Known rows, with every step that occurs
lutil gated: [ 0.455  4.526 -2.169  0.021  0.584 -0.915 -1.155  1.142  0.188  1.216
 -0.856 -2.382  2.036  0.065 -2.328  2.234 -0.175  0.858 -3.348  0.284]
lilu nupeme: [-1.485  3.508 -3.457  3.264  0.256 -1.623 -2.420  0.011  0.866  1.798
 -2.091 -2.170  1.051 -0.762 -1.367  1.452  2.090 -0.091 -0.489  2.028]
gated pozo tisol lutil lilu nupeme: [-1.799  2.144 -2.504  4.667  1.917 -1.379 -1.825  0.116  2.360  0.741
 -2.576 -3.388 -0.232 -0.539 -2.167  2.401  0.447 -1.501  0.624  2.576]
lutil gated pozo tisol nupeme lilu: [ 0.926  2.223 -3.539  1.434  1.988 -2.225  0.278  1.815  2.509 -0.769
 -0.222 -3.459  0.934  1.584 -4.678  1.806 -2.281  2.010 -1.518  4.182]
nupeme tisol: [ 1.099  1.509 -3.900  2.867 -1.261 -1.130  0.118  0.887  0.031  2.391
 -0.612 -2.342  2.216  1.702 -2.817 -1.362 -0.002  0.369 -0.501  2.215]
pozo tisol: [ 1.185  3.886 -4.027  4.594 -1.759 -0.376  1.315  4.311  1.096  0.977
 -0.098 -4.004  1.398  1.104 -0.126  1.131 -1.008  1.199 -2.330  3.131]
nupeme tisol lutil gated: [ 0.334  2.117 -1.802 -0.102  0.286 -0.637 -1.704  0.253  1.708  0.617
 -0.608 -2.147  0.568  0.749 -2.662  0.812 -0.260 -0.271 -1.567  0.200]
gated pozo tisol nupeme nobivi: [ 2.084  3.172 -5.655  4.435  0.676 -1.966  0.930  2.492  4.082  0.822
 -0.117 -3.900  0.108  1.737 -3.943  1.480 -0.057  1.569  2.452  2.417]
lilu nupeme zibir lutil: [-1.177  3.724 -3.243  2.914 -0.494 -0.791 -0.259  0.878  1.445  0.183
 -1.404 -2.560 -3.490 -0.009 -4.035  1.312  0.640 -1.621  0.925  2.407]
zibir nupeme: [-0.286  4.528 -3.235  2.049  1.732 -3.084 -1.722  0.103  0.757  2.114
 -0.519 -3.144  0.699 -0.650 -3.285  3.687  2.247  0.970 -1.585  2.102]
pozo tisol lutil: [-0.069  2.471 -3.741  4.633 -0.133 -0.295 -0.546  3.598  2.224 -0.709
 -0.111 -3.164 -1.138  1.990  0.032  0.610 -0.129 -1.168 -0.553  2.078]
tisol nupeme zibir: [-2.301  3.106 -3.450  3.159  0.787 -0.910 -0.304  0.630  1.595  1.229
 -0.987 -2.776  0.236  1.084 -3.179  1.377 -1.262  0.768  0.590  4.254]
gated pozo: [-1.740  2.306 -4.558  3.495  2.476 -1.100 -0.898  2.898 -0.971 -0.641
  0.226 -0.972  1.526  1.377 -1.725  1.282 -1.400 -0.844  0.467  1.434]
tisol nupeme: [ 0.258  3.111 -5.662  3.156  1.644 -3.383 -1.972  1.054  2.338  0.751
  0.330 -2.359  2.041  1.635 -1.277  1.679  1.431  1.640  0.133  3.013]
zibir lutil tisol: [ 0.650  3.908 -4.847  2.782 -0.707 -1.020  0.870  3.054  3.574 -0.062
  0.473 -4.266  0.673  0.958 -1.879 -0.572 -0.452 -0.640 -1.379  1.220]
gated pozo tisol lutil lilu nupeme nobivi: [ 0.665  3.086 -3.368  5.141  1.441 -1.016  0.380  1.007  3.500  1.261
 -2.750 -4.346 -1.410  0.368 -4.887  1.808  0.384 -1.014  2.378  1.708]
lutil gated pozo tisol nupeme nobivi: [ 2.261  3.258 -5.035  3.217  0.621 -1.897  0.759  2.121  4.341  0.918
 -0.131 -3.905  0.297  1.336 -4.198  1.927 -0.316  1.875  1.982  1.896]
gated pozo tisol lutil lilu: [-0.062  2.583 -2.653  5.667  2.872 -1.003  0.129  2.490  1.541 -0.167
 -1.730 -4.504 -0.313  1.595 -2.389  2.161 -1.469 -2.049 -0.651  2.506]
tisol lutil lilu nupeme nobivi: [ 0.904  3.798 -3.234  4.898  1.648 -1.421 -0.250  0.123  2.920  1.877
 -3.315 -4.274 -1.275  0.424 -5.207  1.521  1.667 -1.248  1.741  1.286]
lilu nupeme zibir: [-3.525  3.408 -1.942  3.185 -0.149  0.296 -0.577 -0.155  0.588  1.868
 -2.603 -2.644 -0.367 -0.664 -3.234  1.256 -0.689 -0.463  0.159  3.619]
lutil gated pozo: [-1.491  2.566 -3.212  0.923  2.331 -0.910 -1.233  2.047 -0.375 -0.482
  0.236 -0.959  1.895  0.471 -2.343  2.265 -1.940 -0.148 -0.548  0.455]
lilu nupeme tisol pozo: [-0.019 -0.635 -3.323  3.293 -0.818 -0.547 -0.648  0.649  1.308  1.264
 -1.106 -0.630  1.587 -0.151 -3.835 -1.009  1.199 -0.374 -0.237  1.755]

Rows
[ 0.413  3.977 -2.947  4.518  2.532 -1.990  0.520  0.705  1.675  0.793
 -2.205 -4.611 -1.556  1.042 -5.184  2.531 -0.425 -1.559 -0.156  3.064] : tisol nupeme zibir lutil lilu
[-0.212  3.450 -1.865  0.230  1.239 -0.765 -2.055  1.056  1.380  0.010
 -0.636 -2.188  0.312  0.646 -1.896  1.982  0.008 -0.526 -2.162 -0.087] : tisol lutil gated
[ 0.312  2.077 -5.217  2.523  0.731 -2.529 -0.944  2.280  3.701 -0.141
  1.404 -2.758  2.128  0.987 -0.888  2.599 -0.961  2.639  0.421  3.354] : lutil gated pozo tisol nupeme
[ 0.090  1.058 -3.470  2.598 -1.564 -1.448 -1.148 -0.786  1.029  2.859
 -1.497 -2.175  1.861  0.138 -2.828 -0.873  1.057  0.397  0.437  2.544] : lilu nupeme tisol
[ 0.907  1.810 -3.305  1.713 -0.575 -2.468 -0.677 -0.737  1.017  3.164
 -0.415 -2.908  1.682  0.225 -4.171  0.624  1.218  1.151 -0.378  2.494] : zibir nupeme tisol
[-0.563  3.752 -4.066  2.703 -0.994 -0.159  1.546  2.647  3.730  0.059
  0.014 -4.569 -0.106  0.717 -2.789 -0.553 -1.586 -0.815 -0.887  2.032] : nupeme zibir lutil tisol
[-1.498  2.851 -2.380  4.412  2.184 -1.799 -2.438 -0.723  1.825  1.384
 -3.217 -3.381 -0.191 -0.481 -2.431  2.193  1.732 -1.717 -0.046  2.184] : tisol lutil lilu nupeme
[-2.069  0.654 -2.774  0.757  2.067 -0.766 -2.187  0.676  1.175 -0.691
 -0.004 -0.647  0.721  0.189 -2.603  1.545 -1.526 -0.967  1.190  0.518] : lilu nupeme tisol lutil gated pozo
[-1.631  2.110 -3.503  0.640  2.244 -1.253 -1.109  1.449  1.375 -1.273
  0.710 -1.096 -0.257  0.351 -3.649  2.648 -2.087 -0.254  1.202  1.134] : tisol nupeme zibir lutil gated pozo
[-0.942  1.505 -3.896  4.528  0.724 -0.195 -0.657  3.832  2.089 -1.524
  0.401 -2.465 -1.155  2.006 -0.152  0.875 -1.208 -1.486  0.549  2.058] : gated pozo tisol lutil
[-0.504  3.704 -2.868  4.029  1.450 -2.249 -1.687 -0.545  1.628  1.495
 -2.968 -3.517 -0.703 -0.943 -3.452  2.493  2.028 -1.386 -0.172  2.107] : zibir lutil lilu nupeme
[ 0.706  2.188 -5.407  2.407  0.527 -2.757 -0.869  2.353  4.130 -0.591
  1.660 -2.721  0.822  1.046 -1.376  2.650 -0.667  2.179  0.915  3.140] : zibir lutil gated pozo tisol nupeme
[ 0.532  2.852 -3.665  2.617 -0.790 -0.351  0.953  4.172  1.735 -0.689
  0.974 -2.956  0.432  0.476 -1.281  2.195 -2.454  0.815 -0.903  1.997] : zibir lutil gated pozo tisol
[ 0.809  2.138 -4.234  2.598  2.098 -2.277  0.468  2.184  2.202 -0.844
 -0.290 -3.466  0.731  2.051 -4.350  1.295 -2.027  1.663 -0.979  4.665] : gated pozo tisol nupeme lilu
[ 0.676  2.927 -6.231  2.593  0.649 -3.204 -0.948  1.473  5.327 -0.048
  1.202 -3.708  1.436  1.365 -1.660  0.671  0.678  1.302  0.459  2.692] : zibir lutil tisol nupeme
[-1.704  2.984 -3.475  3.554 -0.402 -0.430  0.659  1.542  2.502  1.116
 -0.638 -3.617  0.222  0.895 -2.558  1.503 -1.988  1.403  0.329  4.919] : pozo tisol nupeme zibir
[-0.880  2.480 -2.885  2.449 -1.134  0.259  0.839  3.088  2.323 -0.306
  0.194 -2.999 -0.308 -0.456 -1.931  2.432 -2.818  0.676 -0.083  2.674] : lilu nupeme zibir lutil gated pozo tisol
[-1.668  1.066 -2.641  0.351  2.535 -1.263 -1.994  0.659  1.198 -0.596
  0.475 -1.073  0.609  0.282 -3.244  2.308 -1.462 -0.563  0.817  0.543] : zibir nupeme tisol lutil gated pozo
[-0.234  0.992 -3.154  2.656  0.773 -1.706 -1.845  0.035  2.155  0.806
 -0.369 -2.356 -0.981  1.426 -2.801  0.254  1.338 -1.277  0.815  1.674] : zibir nupeme tisol lutil
